What can hang from each mark
D: S
V: F R
X: R
H: D X
S: D R
U: N R
N: F T
R: E S U
F: N
A: Q Z
Q: A K
E: Q R

(in the rows, 128 means zero)
Known rows, with every way that one mark hangs from another
Q(A(Z)): [138 153 134  88 157 145 149 135 104 114 155 120 137 145 133 149 167  92
  92 148  96 101 144 120 113 145 100 115 144 105 111 130 139 159 111 161
 119 161 100 132 107 125  96 150]
A(Z): [131 147 140  96 143 147 149 134 120 117 161 123 135 128 125 143 164  88
  97 145  96 112 145 132 110 139 105 111 138 114 115 122 133 161 103 150
 119 146 102 109 111 117 104 146]
S(D R(E U)): [116 179 164 113 103 125 145  55 139  82 161 151 120  95 109  94 199  94
 112 127 100  78 176  97  98 123 106 150 116 156  59 111 110 153  65 162
 136  39 128  99 201 160 101 139]
S(D R): [127 171 169 118 104 122 142  68 128  89 165 160 119 106 110 105 186  78
 100 136 112  89 180 116 103 122 112 135 120 131  89 119 114 154  75 160
 136  62 130 106 162 150  97 145]
H(D X): [114 174 178 130 108 114 114  61 112 120 183 152 119 114 104 113 188  78
  86 135 110  82 165 133 102 132 130 144 125 129 107 124 112 150  84 179
 140  81 129 106 140 143 119 153]
D(S(R(E U))): [112 173 161 119 111 135 143  72 127  99 175 148 120 115 103 106 191  93
 110 128  91  75 168 116  96 128 104 140 115 144  75 104 107 162  71 169
 131  60 118 100 183 153 107 152]
V(R(E U)): [130 162 135 107 110 141 148 112 132  92 154 108 131 108  97 110 179 111
 118 105  83 106 155 131 108 135  89 135 132 148  57 105 118 160  90 157
 120  75 131  96 159 151 114 146]
H(X(R)): [120 176 170 126 113 140 127  73 123 112 180 150 117 112  94 111 179  87
  98 135 100  80 156 124 114 138 119 140 124 125 105 121 108 156  91 163
 132  87 114 105 149 148 119 147]
U(N(T) R): [132 143 136 111  98 123 168 155 121  85 140 103 132 103  93 149 126 120
 123 134  94  94 140 157  89 153  67 127 121 165  74  74 118 158  75 171
 108 100 103  96 133 164 101 145]
E(Q R(U(N(F T)))): [126 126 138  94 104 149 170 115 126  82 131 115 147 109 129 139 147 132
 127 140 100  71 131 123  93 138  62 114 126 179  60 117 131 136 112 150
  97 116  87 122 146 154 119 135]
D(S(R)): [120 169 164 123 112 133 142  81 120 105 177 154 120 122 104 115 181  81
 101 135  99  82 171 130 100 127 107 130 118 127  97 110 110 162  78 167
 130  76 120 105 156 146 103 156]
F(N(T)): [128 158 155 105 101 121 156 148 112  98 146 127 152  98  89 156 142 132
 108 141  92  93 157 181  88 138  89 113 132 134  83 105 110 165  96 161
 115 127 120 100 107 162 118 144]
A(Q Z): [140 138 129  99 161 155 160 139 110 126 170 130 133 139 149 152 170  80
  83 149  93 115 150 127 121 140 110 103 137  98 126 123 150 163 109 167
 117 180  90 108 112 111 101 137]
Q(A K): [137 144 136  91 150 145 133 128  88 107 136 146 149 160 137 153 169  98
  98 137  97  98 146 118 116 143  90 112 154 105 103 133 132 141 125 164
 115 165  97 150 101 144 110 142]
V(F(N(T)) R): [148 169 132 117  92 118 164 138 119  83 144 116 139  84  91 139 158 131
 103 111  81  98 186 203 115 134  81 120 138 128  60 104 120 182  84 181
 103 108 141  86 137 170 105 152]
Q(K): [129 139 145 102 128 145 132 124 103 107 140 150 150 142 122 144 164  97
 105 131  99 109 149 134 110 136  91 109 146 118 103 124 122 141 118 150
 115 142 102 127 103 141 122 138]
D(S(R(E(Q) U(N(T))))): [112 170 165 117 107 130 150  85 119  97 167 144 125 115 101 113 184 108
 112 131  92  61 166 117  91 129  91 140 111 153  67 103 107 158  66 174
 129  60 113 101 187 169 106 151]
U(N(T) R(E(Q))): [128 142 136 102  94 124 161 161 110  91 133  92 146 114  88 139 140 137
 130 121  96  85 124 125  81 147  61 138 121 175  51  80 117 151  75 164
 116  93 104  96 149 176 112 145]
D(S(R(U))): [115 171 161 123 114 134 146  72 129  97 176 153 115 114 109 112 184  84
 104 133  92  76 175 130 101 129 105 133 116 137  89 106 110 163  74 172
 125  67 115 105 171 149 102 151]
D(S(R(E(Q(K)) U(N)))): [114 167 161 116 115 134 143  80 117  99 164 152 127 126 112 111 191 100
 111 126  93  62 165 109 100 127  95 140 117 148  68 108 111 155  71 175
 127  68 109 109 188 166 108 148]
U(N(F)): [130 145 152 109 102 126 160 138 117  94 151 124 138 101  97 152 132 114
 118 142 103  98 135 169  92 144  74 120 123 151  90  88 124 156  87 164
 106 114 100 100 129 151  96 142]
U(N R(S)): [133 138 124 118 108 129 159 131 127  87 137 108 125  98 105 133 142 102
 128 126 111  98 148 140 101 153  76 139 128 166  68  72 121 156  62 163
 105  98 107 100 157 150 100 145]
Q(A): [133 155 140  93 139 141 144 127 104 105 148 124 142 141 120 143 163  98
 100 142  99 100 143 127 106 143  93 116 141 115 103 126 128 152 115 154
 120 142 108 131 105 136 106 150]
X(R(E U(N))): [114 176 155 112 113 156 150  94 138  92 161 131 126 101  96 113 170 117
 119 128  84  69 150 114 107 141  89 144 118 163  63 103 103 158  76 151
 121  81 102  98 184 164 118 134]
R(E S(D) U(N)): [107 153 141 112 115 128 151  72 143  86 140 132 131  76 111 110 185 114
 131 130 115  75 167 108  90 138  84 156 124 186  34  90 113 148  46 152
 116  65 119  97 218 163 109 133]
E(Q(A) R(S)): [136 122 124  91 132 156 151 103 107  99 129 120 151 135 143 129 168 110
 117 138 121  79 137  88 104 136  80 117 144 145  71 138 137 131 119 136
 108 147 100 145 133 136 124 147]
U(N R): [134 145 131 111 104 129 159 145 127  86 141 104 129 111 104 139 137 104
 122 126  99 100 138 145 101 151  75 130 125 163  75  79 122 158  78 165
 109  99 103  99 138 151 102 144]
V(F(N) R): [150 170 128 117  96 122 159 130 123  84 146 117 137  90  98 132 165 120
 102 105  85 102 185 194 124 132  87 123 141 126  61 108 122 182  85 175
 103 109 141  89 141 162 105 151]
S(R(U)): [122 171 153 113 109 145 155  87 139  83 158 142 121 103 110 111 175  95
 113 135  84  89 166 126 108 139 101 126 121 144  83 104 113 157  87 161
 121  74 110 108 163 145 103 140]
V(F R): [147 164 128 117 102 133 154 120 124  88 149 115 132 100 101 124 169 106
 102 108  88 110 177 175 123 133  85 121 139 125  74 113 126 173  92 166
 106 101 137  92 137 151 105 152]

Rows
[119 171 167 112  96 116 150  68 129  80 154 146 124  97 110  99 190 108
 116 125 106  65 166  98  94 123  92 155 112 167  48 106 115 150  59 172
 130  40 118 101 211 176  93 137] => S(D R(E(Q) U(N(F))))
[129 120 136 102 115 147 146  85 118  97 135 131 146 118 136 119 173 103
 118 134 131  82 148  94  98 124  84 121 137 156  69 136 130 130 106 130
 111 119 110 129 145 139 127 143] => E(Q R(S(D)))
[113 171 165 122 102 126 154  83 123  95 174 146 121 102  94 119 175 107
 115 135  89  68 165 133  87 131  92 141 110 154  71  90 108 163  62 182
 125  57 113  95 188 166  97 151] => D(S(R(E U(N(F T)))))
[131 145 127  97 112 133 140 137 104 102 141  93 144 140 103 124 165 112
 121 106  99 104 121  96  94 139  84 142 136 146  66 103 123 149 101 151
 124 104 111 111 135 150 116 149] => U(R(E(Q(A))))
[107 145 146 107 112 122 152  87 125  86 130 125 142  85 111 114 183 134
 131 128 119  59 161  99  81 133  72 156 122 188  27  99 114 139  51 155
 117  69 115 104 215 181 114 135] => R(E(Q) S(D) U(N(T)))
[118 172 156 110 129 135 145  81 115 105 172 143 122 131 118 110 197  94
 103 129  91  67 164  99 102 128 103 142 120 134  76 115 117 161  74 176
 131  79 110 113 183 153 100 154] => D(S(R(E(Q(A(Z))) U)))
[118 170 153 104 106 145 148  91 128  89 150 130 135 115 106 100 188 112
 121 121  86  79 150  95 100 133  95 138 121 154  60 110 111 149  86 153
 128  66 110 107 180 158 114 141] => S(R(E(Q) U))
[111 148 142  90 121 146 137 112 114  99 133 120 156 133 117 119 186 127
 123 112  90  84 134  93  96 133  80 135 135 159  54 121 119 138 105 144
 118 101 100 118 161 161 130 132] => R(E(Q(K)) U)
[132 134 132 116  92 108 154 123 110  89 139 104 133  95  97 129 149 121
 135 111 123  89 132 119  83 139  68 163 125 177  42  67 125 151  53 172
 112  78 110  94 186 171  91 144] => U(N(F) R(E(Q) S(D)))
[112 149 138 101 127 125 147  82 121  88 129 124 140 100 126 111 192 123
 126 125 120  59 158  83  92 135  76 160 128 179  28 107 122 139  56 157
 118  80 111 117 217 173 108 136] => R(E(Q(A)) S(D) U(N))
[141 143 130  86 169 148 139 136  88 116 142 143 145 165 150 158 173  92
  90 144  95  99 147 111 124 146  97 110 157  94 111 138 142 148 121 171
 115 183  89 150 102 132  99 143] => Q(A(Z) K)
[132 154 140 106 100 129 157 130 118  87 145 103 137 104  92 121 165 134
 123 107  86  90 146 139  97 135  70 139 127 161  45  97 121 156  84 171
 115  75 121  96 167 173 106 144] => V(R(E(Q) U(N(F T))))
[117 168 165 116 110 133 137  84 112 109 173 146 129 131 100 107 190  93
 107 125  99  75 160 108  94 123 103 138 117 134  81 114 109 158  78 163
 136  70 119 105 167 155 112 157] => D(S(R(E(Q))))
[125 172 167 105 109 123 136  74 112  96 156 148 134 124 111  98 201  96
 105 125 113  76 163  80  97 118 105 147 122 135  66 127 116 147  78 159
 144  62 128 114 178 164 103 148] => S(D R(E(Q(A))))
[115 148 146 111 114 129 132  80 120 108 149 134 142 100 100 109 189 101
 122 125 126  99 158 100  86 127  99 148 133 149  61 108 113 146  68 136
 131  86 134 100 173 147 119 146] => R(E S(D))
[142 131 126  97 169 157 152 139  98 127 161 146 139 152 162 158 174  80
  82 146  92 114 152 121 129 140 108 100 146  90 126 127 152 156 116 173
 113 196  83 121 110 115 104 132] => A(Q(K) Z)
[139 173 125 108  95 124 158 123 124  80 137 104 144  91 101 118 182 141
 114  91  76  85 176 163 118 129  78 139 138 151  26 109 121 176  80 176
 104  87 135  89 180 179 113 145] => V(F(N) R(E(Q) U))
[110 187 190 143 105 108 113  32 112 120 200 170 104 113 104  99 203  67
  82 134 109  62 183 124 103 125 139 155 115 129 102 119 106 157  63 198
 148  51 133 103 174 152 108 160] => H(D(S(R)) X)
[118 171 165 109 106 124 145  68 127  81 146 154 129 108 120  99 198 104
 114 124 105  62 172  87 101 123  94 150 117 163  47 115 114 145  63 168
 132  47 116 110 208 177 102 135] => S(D R(E(Q(K)) U(N)))
[132 140 132  97 106 125 158 163  99  92 127  98 148 128  99 145 143 138
 127 121  95  80 125 117  87 150  60 138 128 167  51  86 121 148  81 172
 115 108  98 110 147 180 109 145] => U(N(T) R(E(Q(A K))))
[110 146 138 111 105 131 163 103 132  86 139 118 138  68  92 131 159 139
 142 133 100  79 147 134  79 148  69 148 122 188  38  70 113 150  56 162
 106  82 107  91 201 168 105 135] => R(E S U(N(F T)))
[115 167 154 106 119 158 137  93 121  99 153 135 136 124 105 110 182 119
 115 116  88  68 146  94 110 133  91 144 128 148  66 121 107 148  94 147
 124  92 100 113 173 166 126 133] => X(R(E(Q(K)) U))
[127 140 128 113  98 124 164 142 120  89 135 100 136  90  86 136 141 129
 137 126 104  89 139 132  82 153  67 145 123 179  48  64 114 154  56 164
 112  88 111  90 168 168 107 146] => U(N(T) R(E S))
[131 138 127 119 110 123 142 102 124  93 149 117 122 105 108 122 162  86
 118 118 119 112 157 123  99 139  95 145 136 146  79  89 120 153  75 155
 116  92 123 104 148 140 103 147] => U(R(S(D)))
[123 123 135 102 112 143 163  85 132  81 126 128 140  97 139 125 164 120
 126 142 121  63 156 105  95 133  70 126 128 182  48 121 128 132  90 145
 100 105 100 125 174 156 120 134] => E(Q R(S(D) U(N(T))))
[136 170 120 120  93 121 167 111 131  76 137 111 136  60  91 122 176 145
 121 102  82  85 191 178 110 137  77 143 138 157  21  89 115 179  59 181
 101  85 143  80 194 180 108 146] => V(F(N(T)) R(E S U))
[114 174 169 133 112 129 138  54 133  99 173 156 108  84  98 109 180  96
 103 142 108  61 175 126 109 141 110 152 120 148  84 107 106 154  63 177
 126  68 114 102 189 165 109 141] => H(X(R(S(D) U(N(T)))))
[130 140 125 107 114 123 137 108 107 100 140 105 136 124 109 115 177 104
 122 106 120  98 140  86  93 135  88 158 138 150  56  99 123 146  77 153
 125  92 121 111 164 154 109 149] => U(R(E(Q(A)) S(D)))
[116 171 164 119 109 134 139  81 119 108 177 149 125 123  98 109 188  90
 107 129  96  80 164 116  95 125 106 136 117 134  84 109 108 161  75 164
 135  68 122 100 167 150 109 156] => D(S(R(E)))
[109 179 185 138 109 107 109  43 109 125 197 163 110 118 104 108 197  70
  81 135 113  69 176 132 100 126 134 152 120 128 106 123 109 155  72 191
 144  68 131 104 158 148 114 160] => H(D(S) X)
[136 160 117 116 103 131 161 105 130  78 131 107 134  83 107 109 184 130
 123  98  92  81 178 144 117 135  69 145 135 163  24  98 125 165  62 170
 102  79 130  91 204 175 107 145] => V(F R(E(Q) S U(N)))
[139 162 121 127 106 124 156  79 140  74 144 126 117  72 115 112 186 103
 109 108 100  96 204 165 123 131  86 140 138 145  51 104 125 170  64 174
 100  77 142  92 188 159  96 145] => V(F R(S(D) U))
[123 170 170 109 101 123 135  73 117  96 158 149 133 118 105  95 199  96
 107 123 113  78 164  85  95 116 106 146 119 141  66 125 112 147  75 154
 144  54 130 106 178 164 107 146] => S(D R(E(Q)))
[129 135 129 111 107 120 146 121 111  91 128 114 137 113 111 122 163 113
 129 112 121  84 142 100  95 140  72 155 130 174  41  84 122 145  58 162
 116  87 110 105 182 170 107 142] => U(N R(E(Q(K)) S(D)))
[111 139 139 105 106 129 159 110 118  88 130 112 147  83  99 127 164 148
 141 125 106  68 139 116  77 142  63 151 124 187  32  82 118 142  61 159
 108  86 102 101 201 178 111 135] => R(E(Q) S U(N(F T)))
[125 128 134  92 113 157 163 108 132  85 129 116 146 118 140 129 158 120
 123 137 102  72 135 110 102 137  69 112 129 176  60 127 130 135 114 140
  99 117  89 126 148 146 127 135] => E(Q R(U(N)))
